Every row comes from one small tree of marks. The marks that hang from a mark follow it in brackets, in the order of their numbers. Every link used is in the known rows. Which tree was each row made from?
Known rows
Q_140(Q_278 Q_390(Q_954)): .24, -.02, .03, -.09, .17, -.05, -.32, .05, .21, -.14, .25, -.08, -.09, .10, .11, .02, .15, .26, -.17, .72, -.01, .08, -.21
Q_140(Q_278 Q_390(Q_954(Q_669))): .26, -.18, .08, -.12, .18, -.09, -.43, -.12, .15, -.11, .18, -.02, -.24, .19, .07, .09, .12, .29, -.02, .69, .06, .00, -.28
Q_946(Q_140 Q_954(Q_278 Q_390 Q_669)): .00, .11, -.08, .16, -.09, -.05, .14, -.33, -.26, -.05, -.07, .13, .18, .00, .10, .01, .03, -.13, .31, -.30, -.08, .12, -.47
Q_954(Q_278 Q_390 Q_946): .29, -.14, .05, .02, -.05, -.32, .21, -.36, -.05, .23, .06, -.08, .33, .20, -.11, .08, .00, .16, -.29, .01, .09, .09, -.35
Q_669(Q_140): -.13, .16, -.05, .05, .14, -.44, .14, .07, .06, -.14, .38, .01, -.11, -.15, .40, .10, .13, .16, -.09, -.14, -.18, .09, -.16
Q_390(Q_954(Q_669(Q_140))): .16, -.07, .05, -.03, -.05, -.24, -.14, -.08, .08, -.21, .02, .04, -.25, .00, .15, .06, .19, .14, .20, .16, -.22, -.08, -.27
Q_278(Q_140(Q_390)): .10, .03, -.41, -.10, -.14, -.57, -.21, .13, .17, .10, .56, .35, .12, .04, .41, .50, .12, .01, -.22, .29, -.12, -.12, .14
Q_946(Q_140(Q_278 Q_390) Q_954(Q_669)): -.16, .03, -.14, .19, .26, .06, -.31, -.28, -.08, -.22, .08, .04, -.04, -.06, .25, .04, -.11, .03, .23, -.05, -.01, .07, -.36
Q_946(Q_140 Q_954): -.14, .28, -.34, .28, .07, .08, .03, -.06, -.02, -.35, .16, .11, .31, -.36, .34, .06, -.03, -.15, .17, -.44, -.19, .10, -.20
Q_946(Q_140(Q_390) Q_954): -.28, .22, -.34, .19, .19, .00, .02, -.06, -.07, -.37, .29, .05, .22, -.25, .51, -.04, -.04, -.16, .08, -.05, -.39, .16, -.07
Q_140(Q_278 Q_390(Q_954(Q_669 Q_946))): .25, -.32, .09, -.03, .24, -.07, -.47, -.27, .15, -.05, .03, -.16, -.19, .24, -.02, .03, -.02, .34, -.13, .60, .07, -.08, -.34
Q_669(Q_140(Q_278 Q_390) Q_954(Q_946)): -.39, -.07, -.12, .15, .07, -.05, -.07, .17, .11, .07, .04, -.12, -.20, -.03, .13, -.24, -.13, .30, -.45, .13, -.27, .05, -.46
Q_390(Q_954(Q_278 Q_669)): .38, -.17, .07, -.19, -.15, -.16, -.08, .04, .06, -.12, -.02, .25, .09, .06, -.09, .02, .25, .11, .09, .37, -.20, .04, -.14
Q_669(Q_140(Q_390) Q_954): -.46, .09, -.28, .01, -.10, -.22, .12, .39, .09, -.11, .34, .13, -.16, -.13, .43, -.20, .10, .08, -.23, .19, -.59, .16, -.19
Q_946(Q_954(Q_278 Q_669)): .03, -.22, -.12, -.10, -.03, -.10, -.18, -.10, .07, -.22, .11, .36, .39, -.16, -.03, .10, -.03, .09, .20, -.13, -.10, .01, -.20
Q_390(Q_954(Q_669 Q_946(Q_140(Q_278)))): .33, -.15, .04, .22, .07, .07, -.26, -.34, .01, -.06, -.28, -.13, -.14, .07, -.09, .04, -.02, .18, .05, .02, .05, -.11, -.41
Q_954(Q_278 Q_390): .29, .07, .03, -.10, -.15, -.38, .28, -.09, -.04, .13, .29, .13, .25, .14, .02, .16, .26, .08, -.12, .13, .05, .22, -.25
Q_140(Q_278 Q_390): .12, -.03, -.04, -.06, .29, -.22, -.28, -.04, .17, -.05, .49, .00, -.03, .07, .21, .18, .08, .28, -.22, .44, .14, .14, -.15
Q_278(Q_140): .25, .09, -.42, .00, -.26, -.48, -.20, .11, .23, .12, .43, .41, .20, -.07, .23, .64, .14, .04, -.14, -.10, .07, -.18, .04
Q_954(Q_278 Q_669(Q_140(Q_390)) Q_946): -.10, -.41, .19, -.11, .25, -.52, .05, -.25, -.19, .11, .04, -.01, -.03, .24, .10, -.13, -.11, .27, -.27, .23, -.27, .06, -.15
Q_946(Q_954(Q_278 Q_669(Q_140))): -.17, -.13, -.01, -.07, .02, -.22, -.06, -.04, -.03, -.22, .06, .25, .21, -.14, .05, -.01, -.03, .12, .18, -.16, -.24, .01, -.29
Q_140(Q_278): .29, .04, -.05, .06, .15, -.13, -.25, -.05, .22, -.02, .32, .09, .06, -.09, -.01, .33, .09, .30, -.12, -.04, .38, .08, -.28

Which tree is each row?
.18, -.26, .19, -.05, -.02, -.22, -.01, -.11, -.05, -.04, -.26, -.04, -.01, .12, -.12, -.17, .06, .21, -.09, .26, -.28, -.07, -.29 : Q_390(Q_954(Q_278 Q_669(Q_140) Q_946))
-.08, .05, -.14, .11, .01, -.02, .05, -.11, -.19, -.18, -.03, .29, .29, -.17, .12, -.03, -.03, -.09, .23, -.30, -.20, .15, -.21 : Q_946(Q_140 Q_954(Q_278 Q_669))
.07, -.07, .09, .08, -.02, -.54, .02, -.51, -.07, .06, .22, -.04, -.43, .21, .24, .26, .14, .17, .27, -.20, .10, -.04, -.55 : Q_954(Q_390 Q_669(Q_140))
.27, -.16, .07, .36, .13, -.17, -.13, -.83, -.15, .27, -.16, -.23, -.28, .29, -.03, .26, -.12, .19, .11, -.39, .46, -.06, -.70 : Q_954(Q_390 Q_669 Q_946(Q_140(Q_278)))
.11, .25, -.06, .16, .20, .02, -.02, .04, -.06, -.11, .14, -.10, -.12, .02, .30, -.04, .16, .03, -.12, .39, -.09, .21, -.18 : Q_946(Q_140(Q_278 Q_390(Q_954)))
-.28, .12, -.15, -.03, -.26, -.15, .32, .55, .02, .02, .13, .29, .09, -.19, .11, -.24, .16, .10, -.28, -.01, -.48, .23, -.23 : Q_669(Q_140 Q_954(Q_278))
.23, -.08, -.31, -.13, -.25, -.46, -.34, .06, .16, .07, .31, .34, -.05, .13, .30, .43, .19, .02, -.05, .49, -.22, -.24, .03 : Q_278(Q_140(Q_390(Q_954(Q_669))))
-.02, -.20, -.25, -.16, -.17, -.31, -.28, -.01, .06, -.07, .17, .47, .34, -.02, .07, .23, -.02, .04, .09, .13, -.21, -.11, -.11 : Q_946(Q_954(Q_278(Q_140(Q_390)) Q_669))
.06, -.12, -.16, .07, -.10, -.15, -.28, -.49, .12, -.20, .16, .13, .07, -.05, .09, .30, -.03, .07, .42, -.32, .08, -.12, -.54 : Q_946(Q_954(Q_390 Q_669))
.19, -.21, .16, .11, .08, -.10, -.29, -.30, .09, -.08, -.25, -.18, -.26, .09, -.09, .00, -.02, .31, .00, .09, .00, -.19, -.48 : Q_390(Q_954(Q_669(Q_140(Q_278)) Q_946))
.04, -.13, .12, .04, .18, -.38, -.22, -.23, .04, .00, .18, .07, -.35, .05, .11, .24, .06, .32, .14, -.18, .20, -.03, -.39 : Q_954(Q_669(Q_140(Q_278)))
.35, -.20, .12, -.15, -.15, -.45, .09, -.36, -.11, .21, .18, .22, .01, .29, -.06, .23, .20, .14, .14, .05, .16, .12, -.35 : Q_954(Q_278 Q_390 Q_669)
.03, .22, -.09, .02, .09, -.13, .22, .16, -.16, -.15, .20, .06, .09, .01, .40, -.17, .23, -.12, -.14, .46, -.45, .29, .07 : Q_946(Q_140(Q_390(Q_954(Q_278))))
.01, .33, -.16, .37, .04, .14, -.06, -.31, -.05, -.12, -.02, -.11, .09, -.13, .10, .13, -.01, -.01, .19, -.39, .20, .07, -.65 : Q_946(Q_140(Q_278) Q_954(Q_390))
.04, -.30, .05, .01, .24, -.32, .09, -.34, -.28, .15, -.01, .08, .13, .21, .11, -.09, -.11, .09, -.17, .13, -.17, .17, -.05 : Q_954(Q_278 Q_669 Q_946(Q_140(Q_390)))
.09, -.15, -.10, -.06, .14, -.17, -.17, -.10, .15, -.22, .26, -.11, .07, .06, .27, -.03, .05, .11, -.22, .60, -.35, .00, -.02 : Q_140(Q_390(Q_954(Q_946)))
.40, .07, -.15, -.16, -.36, -.23, -.01, .34, .13, .00, .05, .31, .29, .01, -.04, .16, .29, .04, -.17, .44, -.23, -.05, .00 : Q_390(Q_954(Q_278(Q_140)))
-.04, .00, -.32, -.15, -.18, -.24, -.12, .20, .10, -.11, .27, .38, .54, -.14, .13, .17, .01, -.01, -.11, .17, -.29, -.06, -.02 : Q_946(Q_954(Q_278(Q_140(Q_390))))
.14, -.04, -.02, -.26, .04, -.24, .01, .21, .06, -.19, .31, .10, .18, .07, .24, -.13, .23, .05, -.21, .82, -.45, .17, .09 : Q_140(Q_390(Q_954(Q_278)))
.11, -.09, .24, -.11, -.10, -.58, .22, -.29, -.23, .21, .11, .07, -.20, .29, .06, .07, .21, .18, .11, .02, .01, .13, -.46 : Q_954(Q_278 Q_390 Q_669(Q_140))
.06, -.11, -.23, .06, -.35, -.01, .17, .02, .07, .21, -.02, .16, .30, .03, -.18, -.07, -.01, .10, -.30, -.07, -.14, .12, -.43 : Q_669(Q_954(Q_278 Q_390 Q_946))
.14, .03, -.12, .32, .27, -.05, -.05, -.29, .01, .05, .03, -.16, .12, -.06, .07, .12, -.13, .18, -.25, -.33, .22, .04, -.27 : Q_954(Q_946(Q_140(Q_278)))
.17, .00, -.21, -.24, -.17, -.55, .04, .30, .02, .18, .42, .44, .36, .09, .20, .27, .19, .05, -.36, .45, -.21, .07, .19 : Q_954(Q_278(Q_140(Q_390)))
-.14, .25, -.24, .13, .01, .06, .20, .11, -.14, -.24, .06, .20, .47, -.28, .18, -.08, .03, -.14, .04, -.25, -.28, .21, -.13 : Q_946(Q_140 Q_954(Q_278))
.06, .07, -.24, -.03, -.44, -.05, .22, .23, .09, .14, .17, .33, .24, -.02, -.06, -.02, .19, .01, -.16, .03, -.16, .22, -.36 : Q_669(Q_954(Q_278 Q_390))
-.25, .20, -.21, .05, .11, -.02, .18, .12, -.18, -.27, .20, .15, .42, -.18, .36, -.19, .01, -.16, -.05, .14, -.48, .29, -.03 : Q_946(Q_140(Q_390) Q_954(Q_278))
-.21, -.01, -.14, .01, .15, -.08, .03, -.09, -.24, -.20, .10, .23, .24, -.06, .30, -.15, -.03, -.12, .16, .10, -.40, .20, -.09 : Q_946(Q_140(Q_390) Q_954(Q_278 Q_669))
-.06, .29, -.23, .32, .13, .19, -.13, -.08, .01, -.23, .05, .04, .22, -.31, .14, .08, -.06, .01, .11, -.39, .10, .09, -.40 : Q_946(Q_140(Q_278) Q_954)
.22, .10, -.03, .41, .13, -.11, .05, -.59, -.08, .20, -.04, -.34, -.05, .14, .03, .19, -.07, .14, -.16, -.32, .36, .04, -.60 : Q_954(Q_390 Q_946(Q_140(Q_278)))
.10, .09, -.26, -.02, -.36, -.25, -.04, -.04, .07, .02, .13, .28, .45, -.05, .00, .29, .07, -.03, .02, -.08, -.04, -.10, -.34 : Q_946(Q_954(Q_278(Q_140) Q_390))
